Each row was made from one path, in order. Every step used is in the known rows, and no mark comes twice. Write each row's path.
Known rows
Q, Z, T: [ 30  -7 -11 -34 -13  -2  -3  -5  10  15  13  30 -13 -10 -28   2   0  13
  17  34   3  -3 -26 -21]
D, U: [ 13  -6 -40  18  17   1   1   8   3  11  24  18  16   7   3  -2   8  29
  -5  10  -9  -5   0  -2]
U, M, T, Q: [ 22 -16 -20  30   8  17  -2  40  16  19 -14 -10 -14  -8 -11  -2   3 -25
 -23   4   3 -13  30 -12]
Z, T, U: [ 36   7  21  -2  -3 -12  12 -16  38  45   4  34 -20 -10   2   7  -7   3
   5  29  -3   7  -9  -7]
M, T, U, Q: [ 11  -3   0  36  24  15  13   2  17  37  21  -2 -10   0  15 -15  -8 -22
  19  25  16  14  11 -27]
D, U, T, Q: [ 48 -15 -18  32  60   7  19  39  48  31   9   9  24  42   3  12   3  17
  16  38 -13 -21  56  18]
U, M, T: [ -4 -25 -32  19 -14   6   0  26 -10  21  -9  -8 -17 -21  -7  -9   1  -8
 -20  -7  15  -4  13 -18]
Q, Z: [ 11  -2  -9 -22 -14  15   0   5   1  -3  11  10   8  -4 -10  -6   0  10
  16   6   9   2 -23  -6]
U, Q, Z, T: [ 24   3  -5 -38  16   1   1 -11   2  21  22  23 -13   2 -34   2  -4   6
  38  56  12  -3  -5 -24]
M, T, U: [ 15 -15  -7  37  -4  15   8   9  29  33   9   5  -9 -12  22 -16  -3 -17
  -4   3   8  14 -10 -23]
W, Q, D, U: [  6 -27  17  12  16  25  -9  22  -1 -15  -8  40  24  -5   1   8  14  50
  28  33 -10 -18 -23   4]
Q, U: [ -9   5   8   3   1   4  -8  12  13   1  29  20  -1 -21  -1  -2  20   6
 -14   9  -6  11  16  -3]
Q, T: [ 11  13  13  20  17  18  -7   2  13   0   7  -3   3   4  15   9  16  -3
   7  11 -11  -2 -18 -18]
W, Q, D: [ -8 -21  56  -6  -2  22 -10  13  -2 -28 -32  22   7 -11  -2  10   6  19
  33  23  -1 -14 -25   6]
Z, Q, D: [-12 -31  19 -20  -5  19   3  17   6 -29 -19  39  11   6 -11  10  14  23
  18  23   3   1 -12  12]
W, Q, M: [-17 -13  50  20 -15  17 -12  14   0 -40 -26  10  10 -41 -16   5  -8  19
  21  19   0 -23 -14 -33]
M, T, Q: [ 23 -16 -20  39  24  22  -6  30  26   4   0 -12  -5   6  -2  -8   6 -32
 -11  11  -6  -5  15 -21]
T, Q, U, M: [ 15  15  19   7  10   9  -5  34  27  14   9  19  -6 -21 -12  11  18  -6
 -28  13 -10  -6  51  15]
Q, M: [-16  -3  20   7 -14  16  -2  24   8 -13 -15  -2  12 -19 -18  -2  -4  22
   6   5  -1   0  -2 -40]
Z, Q, M, T: [-24 -50 -14  32 -15  25  -3  34  11 -35  -8  18   2 -33 -23  -8   5   9
  -4  21  12  -5  -5 -58]
W, Q, Z, T, M: [ 20 -23   6  -3 -15   9  -7 -10  18 -13 -17  48 -16 -33 -35   5 -14  -3
  28  42   8 -31 -32  -9]
W, Q, Z, T, U: [ 45  -5  44 -12 -17   3   2 -22  30  17   7  56 -14 -35  -5  10 -10   9
  34  49   6 -15 -43  -7]
M, T: [ -3 -25 -30  27   1  10  -4  17   2   6   4 -10  -9  -7   1 -14   3 -15
  -8  -1   7   4  -4 -29]
U, Q, M: [-19   8  25   4  14  17   2  15  -4  -8  -5  -8  10  -8 -25  -1  -7  16
  29  29  10   0  17 -43]
Z, Q, W: [ -2 -17  26 -24 -19   3  -2  18 -14 -32   4  30 -16 -21  -7  10   0 -11
  -6  34  12   0  -3 -16]

Which path is each row?
[-17 -43 -26  18 -16   6  -5  30   3  -6  23  41 -19 -46 -14  -4  23  -5
 -36  17  18  -2  30 -12] -> Z, Q, U, M, T
[ 36   7   3  -9   9  25  -3  18  25  -3   7   8  13   9 -14   2   3  -5
  12  20  -5  -7  -6   1] -> T, Q, Z
[-15 -33  10  34 -13  10 -19  28  -5  -5  10  24 -20 -63  -5  -3  17  -8
 -21  16  11 -16  17 -16] -> W, Q, U, M, T
[ -8 -21   4  23  21   6  13  33  50  18   1  17   0  -3  -6   0   1  -4
   7  20   5  -2  55  13] -> Q, U, T, M
[  9   6  31  19   7  26  -2  38  34 -15 -20  -5  17  -6 -22   6  -1   6
   4  18 -14 -10  16 -31] -> T, Q, M
[ 20  -7 -12  11  10  28  12   7  19  35  32   9  -2  -2   4 -21  -5 -12
  33  33  24  16 -13 -33] -> M, T, U, Q, Z
[ -2 -29  46  56 -17  30  -1  23  28  -6 -14  15   0 -53   6 -10  -9   3
  16  22   7  -8 -23 -56] -> W, Q, M, T, U
[  2   6  -1  40  14  23  -5   6  28  -3 -12   2   2   2   5   4   5 -17
   3   5 -10  -8 -13 -14] -> Q, T, M
[ 44  -6  43 -22 -33  -3   6 -12  19  31  -6  58 -24 -48 -15  16 -13  12
  22  42  16 -23 -25   5] -> W, Q, Z, T, U, M
[ 31  -5  -6  13  37  35  -1  45  30   7  -3  26  30  30  -5   7  20  37
  11  30 -24  -5   6   4] -> T, Q, D, U
[ -3 -62 -51  16   0  27   3  52  -2   3  -3  50   8  -7 -16  -2  22  44
  -9  27  11  -7   3  -9] -> Z, Q, D, U, M, T
[-20 -39  22  46 -12  28 -16  30   1 -33 -20   0   0 -47 -14  -9  -3   7
  10  20   7 -19 -17 -63] -> W, Q, M, T
[ 21 -15 -27 -15 -15   8   3   0  27  13  -4  35 -15 -12 -37  -3 -11   1
  15  28   8  -8 -23 -17] -> Q, Z, T, M
[ 25 -12  12  19   7  27 -14  57  11  -2   3 -12 -20 -11  -3  -5   4 -41
 -15  31  -2   3   9 -50] -> M, T, Q, W
[ 35 -22 -58  47  25  17   0  49  18  30   7  10   2   0  -7  -4  12   7
 -28  14  -6 -18  31 -13] -> D, U, M, T, Q
[-11 -24 -42  48  32  30   1  41   1   9  21   0  19  -8 -20 -18   3  30
  16  39   6  -2  16 -77] -> D, U, Q, M, T
[ 13  -5 -40   8   2  -4   5  17  -8  27  10  21   8  -7  -7   4   6  36
 -17   3   2 -14  18   9] -> D, U, M
[ 44   5   8   0  23  -6  -3   4  34  17  -4  18 -17   6 -19  15   2 -12
  -2  38 -18 -13  16  -7] -> Z, T, Q
[ 16  15  20  16  24  15 -10  25  38   0  22  18   4  -8  -3   5  21 -10
 -16  20 -20   2  33   4] -> T, Q, U
[ 13 -12 -12  44  24  26 -14  43  40   6  27   7  -6 -15  -2 -11  24 -25
 -26  21 -13   6  30 -24] -> M, T, Q, U
[ 18  26  60 -13   5   8  11  10  -1  26  17   8 -15  -7  12   1 -12 -17
  23  45  15  19   8 -24] -> T, U, Q, W
[ 14  24  30   6  23   4  18 -16  17  32  14   8  -1   7  13   0 -10  -9
  26  25   9  11  15   4] -> T, U, Q
[ 35  21  57 -26   7  -5  11   1  11  45  17  29 -37 -15  -6  10 -14 -15
  24  71  10  15   7 -39] -> Z, T, U, Q, W
[ -1 -14  21   4  24  -3  10  29  35  22  20  12   2   0   3   5  12   9
   9  24   4   3  52   9] -> Q, U, T
[  1 -25  -4  19  19   1  21  22  36  17 -27  -3   1  18  -6   2 -20 -11
  21  10  12 -14  39  17] -> U, T, M
[ 14 -35  -6   2  37  16  18  48  28  30  -6  19  28  38   2   7  10  58
  37  36  -1  -2  22  10] -> Q, D, U, T
[ 11   3  47  32  16  17 -18  -9   5 -26  -4   9   2 -18  19  17  12  -9
  20  25 -12 -23 -25 -10] -> W, Q, T
[ 23 -12  10   8  -9  22  -9  67   0  13  -9  -9 -29 -24 -11   1   0 -35
 -26  25   8  -4  24 -39] -> U, M, T, Q, W
[ -2  19  49  16   9  19  15   9  24  20  -2   6  10 -12  -4  -2 -14  15
  32  31  10  10  11 -36] -> T, U, Q, M
